What can hang from each mark:
Q_609: Q_409 Q_454
Q_65: Q_454
Q_409: Q_609
Q_330: Q_454
Q_484: Q_409 Q_454
Q_454: Q_65 Q_330 Q_484 Q_609
Q_193: Q_484

Every row comes from one small tree of marks. The marks that hang from a mark follow it in brackets, in the order of their numbers. Every link used is in the known rows. Which tree was each row made from?
Known rows:
Q_193{Q_484}: [  4.5  51.0  -7.6  17.5   8.1 -40.6 -13.1  18.3 -37.5 -28.1  -9.6   8.0
  14.5   3.7   6.0  11.1  13.9  -2.9  -8.8  11.1  -7.7]
Q_330{Q_454{Q_609}}: [ 19.4  -3.1   0.9  -4.6  19.8   1.3  -1.2 -20.5  24.5 -12.4 -29.2  -7.6
 -23.1  -5.5   3.5 -10.3  14.7  -4.6  27.7  -0.8   1.1]
Q_193{Q_484{Q_454{Q_65}}}: [-10.9  31.5  -2.5  23.2   8.4 -35.9  -4.1  35.4 -52.6  -5.3   9.8 -10.3
  30.8   4.7   7.4   8.2 -11.6 -15.9 -27.1   6.2  -2.3]
Q_609{Q_454{Q_330}}: [  6.1   4.9  -8.9  -2.8   5.4  -2.3  12.8  -5.7  -9.6  39.0   4.0 -15.7
   2.5  12.5  -5.7  13.7  17.1 -20.0  38.2 -12.4  15.7]
Q_409{Q_609{Q_454{Q_65 Q_484}}}: [ -6.1  32.5 -32.3  20.3  26.7 -13.4  -2.1 -37.0  16.2  46.0   2.1 -35.3
  20.7  -7.4  12.1   9.1  19.0   4.7  14.5   6.4   8.4]
Q_65{Q_454{Q_330 Q_484 Q_609}}: [ 15.9 -14.8  12.6  -1.3  -9.6 -16.7 -14.8   8.3  24.5 -25.8 -64.6  -2.6
 -25.9  -2.1  19.8  -6.4  21.7  35.7  22.1 -39.4 -46.9]
Q_609{Q_409 Q_454}: [-19.5  23.2 -19.8   2.5   8.0  18.3   2.0  -6.1   4.7   7.2  23.8  -3.1
 -14.6  11.2   5.0  24.0  -3.2 -18.8   2.6   6.5  12.8]
Q_193{Q_484{Q_454}}: [ -7.0  51.7   0.8  33.4   5.5 -38.7 -13.3  34.0 -46.6 -10.5   1.6   1.8
  21.5   5.8  17.5  10.4  -7.5 -12.8 -10.4   3.6  -6.0]
Q_454{Q_65 Q_330 Q_609}: [  5.1 -40.7  21.9 -33.6  -6.1  34.6  32.9  -8.8  -8.3  16.0   0.4 -10.3
  24.1  20.8 -39.3 -18.1  17.5  12.1 -23.5  -7.7   4.8]
Q_193{Q_484{Q_409 Q_454{Q_65 Q_330}}}: [ 10.2  -0.9   6.5  -3.6 -10.7 -35.4  16.3  18.3 -48.5 -13.1  17.7  21.4
  21.3 -10.1 -16.0  -4.5 -26.6 -13.3 -19.0  24.7  11.1]
Q_193{Q_484{Q_409 Q_454{Q_65 Q_609}}}: [ 14.0  13.9  10.7   1.9 -19.8 -13.3  -1.2  16.0 -40.8  -4.5   4.6  24.6
   4.6  -8.8   1.6 -11.6 -17.1  -2.3 -29.0  26.9  10.1]
Q_330{Q_454{Q_65 Q_484}}: [ -4.0 -30.8 -13.7   4.6  32.0 -17.5 -20.7   7.9  30.9 -12.1 -12.0 -33.4
 -13.3 -19.9  -0.4   0.8   7.2 -10.3  28.4 -12.3  -3.1]
Q_609{Q_409 Q_454{Q_65 Q_484}}: [-37.4  -1.7 -12.9   9.4   3.6  28.2 -21.0  13.3  24.4  20.5  26.4 -19.6
 -17.6   4.1  -0.7  16.5  -3.7  -7.5   2.1   1.5  14.8]
Q_409{Q_609}: [  5.5  47.7 -35.5  13.9  29.0 -28.9  10.2 -44.6   0.0   4.7  -0.8 -12.6
  31.4  -1.5  17.7  15.7  19.5   5.7  -5.1   2.7 -13.0]
Q_484{Q_454}: [-13.3  17.9 -10.2  23.3   5.5 -12.3 -13.0  31.6 -24.9  15.3  14.8 -13.8
  20.0   9.9  42.3  25.5  -6.1 -25.0  -4.2 -34.5 -17.8]
Q_609{Q_409 Q_454{Q_484}}: [-30.5  25.6  -8.4  24.6  -2.0  22.3 -33.4  10.9  32.5  13.8  14.4  -1.8
 -27.8   7.0  14.1  19.3   0.5  -3.2  26.5  -2.9  11.4]
Q_609{Q_409}: [-21.9  18.3 -17.1  -2.7   8.2   4.1  -3.7   4.1   1.6 -41.7  22.3  12.0
  -0.1  11.9   8.4  25.8  -1.9  -7.6 -25.5  -3.7 -17.0]
Q_454{Q_65 Q_330 Q_484 Q_609{Q_409}}: [-31.5 -33.7  40.9  -2.2 -20.8  54.9 -10.6  13.6  38.6   0.1   3.7   2.1
   1.6  16.2 -37.2 -24.9   4.8  35.9  -6.8  -3.9   4.9]
Q_609{Q_409 Q_454{Q_330}}: [-19.5   4.9  -4.9  -6.0   6.6  16.2  21.2  -9.2   6.6   7.4  25.7   1.3
  -4.4  17.6 -24.4  13.8 -11.0 -18.4  13.7   9.4  20.4]
Q_330{Q_454{Q_65 Q_484{Q_409}}}: [ 12.2 -45.1 -14.8 -10.8  18.0 -16.1 -17.0  -2.4  32.1 -16.0  -9.5 -13.5
 -24.6 -32.0  -2.3  -2.6   0.7  -9.2  29.7  -0.3   2.4]
Q_454{Q_65 Q_609}: [  6.7 -15.2   0.3 -22.3  -6.0  37.8   3.1  -0.6  -8.3  16.8  -2.5 -17.0
   6.5  14.3   3.2  -4.7  28.7  11.9 -38.3 -10.7  -6.9]

Which tree is each row?
[ 17.0  -0.2  -9.1 -17.5   2.2  -8.9   3.5  -5.3   7.1 -44.1 -46.8   2.4
 -30.9   1.8  29.7   5.6  11.1  20.0 -23.9 -23.5 -49.6] | Q_65{Q_454{Q_609{Q_409}}}
[  7.0  -1.9   3.5  -3.8  18.5  10.6   2.4 -23.3  31.5 -28.2 -18.5   0.4
 -26.4  -3.1  -6.4 -11.3   0.5  -4.3  16.9   9.6   4.4] | Q_330{Q_454{Q_609{Q_409}}}
[-13.3 -39.4  24.9 -34.8  -5.9  47.5  39.2 -12.0   2.5  -6.1  15.9   1.6
  18.3  24.3 -50.7 -18.4  -1.4  13.9 -39.5   8.5   7.6] | Q_454{Q_65 Q_330 Q_609{Q_409}}
[ 35.2 -10.5 -27.4 -31.1  -0.3 -14.1  30.5 -51.3  -1.7  17.3  14.8  16.3
   4.7 -21.5  -7.5   2.3  -1.4  -2.4   2.8  25.0  15.8] | Q_484{Q_409{Q_609{Q_454{Q_65 Q_330}}}}
[-20.0   4.7  26.9  15.6 -11.1  24.6  10.4  14.9  -8.4  10.3  14.7   8.2
  16.9  23.5   1.8  -4.2 -20.2  -7.5  -3.7 -14.0  -0.4] | Q_484{Q_454{Q_330 Q_609{Q_409}}}
[-26.7 -21.4  21.5  -0.8  -5.8  30.3  22.5  16.7 -15.8  18.4  26.3  -8.3
  26.6  22.7 -12.8  -6.4 -25.2  -9.7 -29.3 -10.0   3.0] | Q_484{Q_454{Q_65 Q_330 Q_609{Q_409}}}
[ 13.4  18.5   9.7   6.8 -14.0 -39.0   5.7  16.9 -43.2 -18.1   9.0  32.2
  12.8  -9.3  -6.2  -2.8 -24.5 -11.2  -2.7  20.5   9.1] | Q_193{Q_484{Q_409 Q_454{Q_330}}}
[ 28.3 -19.4   3.7 -25.3   0.4 -19.6  20.0 -10.4  -1.9 -31.0 -56.1  -1.4
 -13.7   3.8  10.1  -2.2  16.8  20.4  -0.3 -31.7 -43.2] | Q_65{Q_454{Q_330 Q_609}}
[-19.3 -27.1  -1.7   0.9   8.6  -8.8  21.2  27.2 -35.4  21.1  29.4 -26.7
  42.4  13.5  -1.5  12.2 -19.6 -28.5 -15.7 -28.3  -6.4] | Q_484{Q_454{Q_65 Q_330}}
[ 18.8 -34.5   4.1 -22.2 -32.7  26.4   4.1   5.9 -16.8  23.1  21.7  19.2
  -5.1 -10.9  18.9  -6.1 -19.7  -8.6 -29.6  -2.4   4.0] | Q_484{Q_409 Q_454{Q_65 Q_609}}
[-26.2 -22.4  -9.7 -21.0  13.4  21.4  35.5  -7.6  -0.8  14.2  38.6 -15.5
   5.6  13.9 -39.4  12.1 -15.5 -22.1  -9.4  13.0  23.0] | Q_609{Q_409 Q_454{Q_65 Q_330}}
[-13.0  -5.9   5.0   6.7  -4.6  22.8  -2.4  24.1 -22.0  33.5  13.3 -21.2
  18.6  14.4  24.9   3.4  -5.1 -12.3 -29.3 -23.3  -7.5] | Q_484{Q_454{Q_65 Q_609}}
[  2.6 -13.6  16.8  -2.2  -8.6  -7.7  -9.3   4.3  32.1 -40.6 -53.9   6.3
 -29.5   0.5  11.6  -7.2   8.5  36.7  10.7 -29.9 -43.9] | Q_65{Q_454{Q_330 Q_484 Q_609{Q_409}}}
[ 19.7   9.5  22.1  12.6 -47.1  38.5 -61.2   8.3  42.6   7.1 -28.0  35.1
 -41.8  -9.5  34.1 -13.6  28.3  41.0  25.9 -14.0  -5.8] | Q_454{Q_484{Q_409} Q_609}
[ -1.8  51.2 -28.4  32.0  21.5 -16.5  -9.7 -38.1  23.1  41.7  -6.8 -23.1
  13.2  -6.9  22.5   9.5  20.8   6.9  31.4   4.2   5.5] | Q_409{Q_609{Q_454{Q_484}}}
[ 37.9  11.2 -33.5 -18.4  -4.1 -15.5  11.7 -49.2   2.3  14.8   8.2  23.1
  -6.2 -23.7  11.6   9.7   3.8  -1.4   9.6  22.2  10.8] | Q_484{Q_409{Q_609{Q_454}}}
[-10.9 -26.0  10.4   3.2  16.5  20.1 -19.4  -6.1  49.3 -15.1 -15.4 -16.6
 -28.5 -11.3 -10.5 -17.0   1.6   8.3  15.7   4.1   6.0] | Q_330{Q_454{Q_65 Q_484 Q_609{Q_409}}}
[ 18.3  20.6  24.9   7.5 -24.1 -17.8   5.0  11.5 -34.8 -11.0  -2.0  38.6
   6.7  -3.3  -7.8 -17.1 -19.0   2.2  -3.0  25.0  13.0] | Q_193{Q_484{Q_409 Q_454{Q_330 Q_609}}}
[ 14.3  30.9  -1.1  13.0 -13.2 -37.4  -7.9  20.6 -41.7 -18.2   6.7  30.0
   6.2 -11.3  14.5   3.9 -20.1 -12.6 -10.4  19.3   2.8] | Q_193{Q_484{Q_409 Q_454}}
[-22.4   4.4  50.0  18.9 -31.0  45.4 -28.4   9.2  48.4  -8.5 -13.6  24.2
 -13.3  19.3 -15.8 -22.4  11.9  41.2  28.6 -10.5  -0.1] | Q_454{Q_330 Q_484 Q_609{Q_409}}
[ 10.7  12.4  -5.0   0.7  -7.2 -33.4   0.3  21.9 -48.8 -12.0  15.7  18.5
  13.9 -13.3   3.4   3.4 -23.1 -14.7 -27.1  21.2   6.0] | Q_193{Q_484{Q_409 Q_454{Q_65}}}
[ -6.0   0.9  15.0  17.9  10.4  14.1 -31.6  -8.0  56.4 -21.0 -26.9  -0.3
 -38.4  -9.2   3.9 -16.0   6.3  11.0  40.4   1.2   2.6] | Q_330{Q_454{Q_484 Q_609{Q_409}}}
[ 24.1  32.1 -17.9  -4.7   3.2 -38.7  11.4 -22.5 -29.3  -8.2   1.9  17.7
   8.0 -18.8  -9.2  -2.0  -1.8   2.3 -13.6  45.0  15.5] | Q_193{Q_484{Q_409{Q_609{Q_454{Q_65}}}}}
[  4.4 -33.0  -5.3 -11.2 -10.0   8.8  -5.7   4.5  11.8  46.2   9.7 -10.9
 -10.3  -6.5 -14.3   2.6   8.2  -6.1  36.9  -6.7  21.6] | Q_609{Q_454{Q_65 Q_330 Q_484{Q_409}}}
[ 14.5 -30.5  -4.6 -20.0  25.1   7.1  12.0 -19.5  17.0  -5.1 -18.1 -24.9
 -11.9  -7.2 -11.5 -12.7   9.2  -8.8   5.4   3.5   5.1] | Q_330{Q_454{Q_65 Q_609}}
[  1.4 -46.8   0.1 -15.5  -6.4  -8.2   3.3  -9.9  21.6   6.7  11.8   2.9
  17.7 -19.0 -29.6  -8.6   0.5  17.6  10.5   0.9   3.6] | Q_454{Q_65 Q_330 Q_484{Q_409{Q_609}}}
